Each row was made from one walk, in order. Every step used is in the known rows, and no mark comes twice. Write each row's walk.
In the rows, zero is written as 100.
Known rows:
sada, fitugek, foro, gobu, zubu, kedi: 111 86 144 86 151 111 89 147 143 71 88 128 64 67 111 134 169 94 82 63
 135 80
sada, fitugek, zubu: 116 96 138 47 148 93 106 118 121 68 137 118 111 104 71 136 126 77 89 75
 100 102
zegi, godenu, foro, gobu: 81 88 133 105 112 123 110 95 89 83 103 115 49 106 105 123 97 95 76 114
 73 70
foro, fitugek: 109 99 107 96 98 99 103 98 116 100 96 94 108 98 93 105 100 94 101 101
 120 98
godenu, foro, fitugek, zubu, kedi: 104 109 116 102 141 107 60 134 133 83 113 155 68 108 82 140 124 83 90 71
 131 70
gobu, fitugek: 116 77 106 77 104 84 102 93 88 97 103 81 102 99 96 99 104 86 109 81 89
 87
sada, fitugek, foro, gobu: 86 78 155 59 118 118 116 100 106 77 85 109 77 85 112 134 121 90 63 102
 112 97
gobu, zubu, kedi: 121 107 97 122 137 97 76 148 139 91 99 119 81 79 101 106 151 103 113 62
 125 83
zegi, godenu, foro, gobu, fitugek, zubu, kedi: 112 85 139 93 148 100 82 131 121 65 113 128 37 108 79 141 142 74 86 77
 104 47
gobu, zubu, fitugek: 114 112 115 86 141 113 101 152 120 81 113 103 106 78 93 115 128 108 118
 66 110 91
fitugek, foro: 70 119 99 78 120 117 81 114 85 110 107 123 82 93 106 121 105 79 80 94 92
 93
sada, fitugek, zubu, gobu, foro, godenu: 130 88 116 58 185 105 68 137 114 93 151 85 135 121 67 89 149 110 124 51
 105 115
kedi, zubu: 76 109 81 100 100 105 87 108 95 109 109 109 102 88 97 95 120 97 124 76
 97 95
zegi, godenu, foro, fitugek, zubu: 93 127 120 77 156 112 87 124 107 82 151 135 72 114 63 148 109 61 87 85
 75 68
foro, fitugek, zubu: 114 129 117 83 139 95 109 125 125 79 123 115 93 96 69 139 121 76 102 92
 108 89
sada, fitugek, gobu, foro: 74 78 115 73 141 110 128 96 105 83 120 113 112 107 87 119 122 163 87 69
 104 103
fitugek, zubu, gobu, foro: 89 113 100 94 175 112 99 144 104 93 122 113 82 98 75 126 150 127 102 70
 86 94
kedi, zubu, fitugek, foro, gobu: 63 107 130 81 112 136 103 131 101 84 78 116 67 73 111 132 131 102 94 94
 125 83
zubu, fitugek, foro: 73 112 115 65 120 131 76 133 94 100 99 119 91 97 103 124 105 91 83 90
 119 92
fitugek, foro, godenu: 104 119 91 77 129 111 51 116 87 118 130 97 113 112 99 83 103 72 114 85
 101 105
zegi, godenu: 101 100 102 96 108 106 98 105 103 97 121 86 92 115 84 95 108 83 92 110
 87 87
sada, fitugek: 111 63 131 56 108 97 98 91 111 86 110 97 126 108 96 102 106 94 85 83 111
 112
kedi, zubu, gobu: 86 98 92 109 108 115 79 125 97 104 93 92 86 92 101 86 130 104 131 81 106
 103
godenu, foro, fitugek, raguza: 80 83 113 85 116 117 88 105 62 102 110 135 91 114 103 155 99 71 103 137
 82 113

Which walk is each row?
124 87 143 62 150 104 94 134 121 67 118 99 94 106 79 121 136 86 99 81
 108 109
sada, fitugek, zubu, gobu
94 109 111 111 97 107 130 96 117 79 94 99 86 103 93 115 94 130 108 110
 129 96
foro, fitugek, gobu
116 100 97 60 132 97 52 111 78 117 131 81 115 111 96 83 107 60 122 70 93
 95
gobu, fitugek, foro, godenu
85 96 109 94 110 114 81 93 92 105 110 129 91 107 100 119 79 89 89 87 94
 84
godenu, foro, fitugek
124 112 115 105 132 95 78 138 152 78 101 126 81 100 76 128 141 86 99 84
 153 81
foro, fitugek, zubu, kedi
97 87 123 62 182 111 99 137 111 82 130 110 103 103 71 127 153 123 92 58
 94 102
sada, fitugek, zubu, gobu, foro
106 112 106 64 129 124 47 133 97 110 124 94 122 116 95 86 104 81 116 81
 127 105
zubu, fitugek, foro, godenu
80 88 132 109 105 119 112 90 87 85 85 127 56 93 117 127 91 108 80 107 83
 81
godenu, foro, gobu
116 113 109 108 134 96 76 139 140 79 104 132 75 102 82 124 141 91 98 82
 136 83
fitugek, zubu, kedi
90 87 142 85 148 132 112 151 76 70 103 133 70 84 109 173 135 93 113 122
 83 104
godenu, foro, gobu, zubu, fitugek, raguza
97 66 135 86 110 101 112 85 76 84 89 104 62 93 111 124 95 94 92 86 74 69
godenu, foro, gobu, fitugek
77 85 106 77 107 122 91 136 74 93 102 112 112 102 97 138 134 90 133 125
 114 122
kedi, zubu, fitugek, raguza
70 108 107 99 99 124 114 123 107 77 100 109 92 99 93 110 109 145 127 84
 136 93
kedi, zubu, fitugek, gobu
54 118 99 65 121 135 65 139 90 105 108 126 93 88 100 121 121 89 101 70
 118 88
kedi, zubu, fitugek, foro
97 113 109 128 144 114 83 139 134 80 107 148 56 88 101 130 129 125 110
 59 126 69
godenu, foro, fitugek, gobu, zubu, kedi
122 92 104 66 138 105 45 124 80 114 120 68 103 113 98 75 116 65 127 71
 99 100
zubu, gobu, fitugek, foro, godenu
107 111 103 103 157 100 80 142 147 87 111 135 86 98 70 133 157 114 94 65
 143 76
gobu, foro, fitugek, zubu, kedi
114 57 119 79 117 97 99 119 59 92 92 78 89 109 104 129 133 74 128 133 86
 122
zubu, gobu, fitugek, raguza
110 101 79 93 142 103 72 110 96 120 136 86 138 116 85 72 119 122 126 68
 96 107
gobu, foro, godenu
94 113 128 108 156 118 117 131 102 78 124 121 46 76 101 134 129 90 96 81
 52 65
zegi, godenu, foro, gobu, zubu
104 99 90 66 139 109 36 130 75 120 127 75 105 105 96 72 130 63 145 54 97
 97
kedi, zubu, gobu, fitugek, foro, godenu
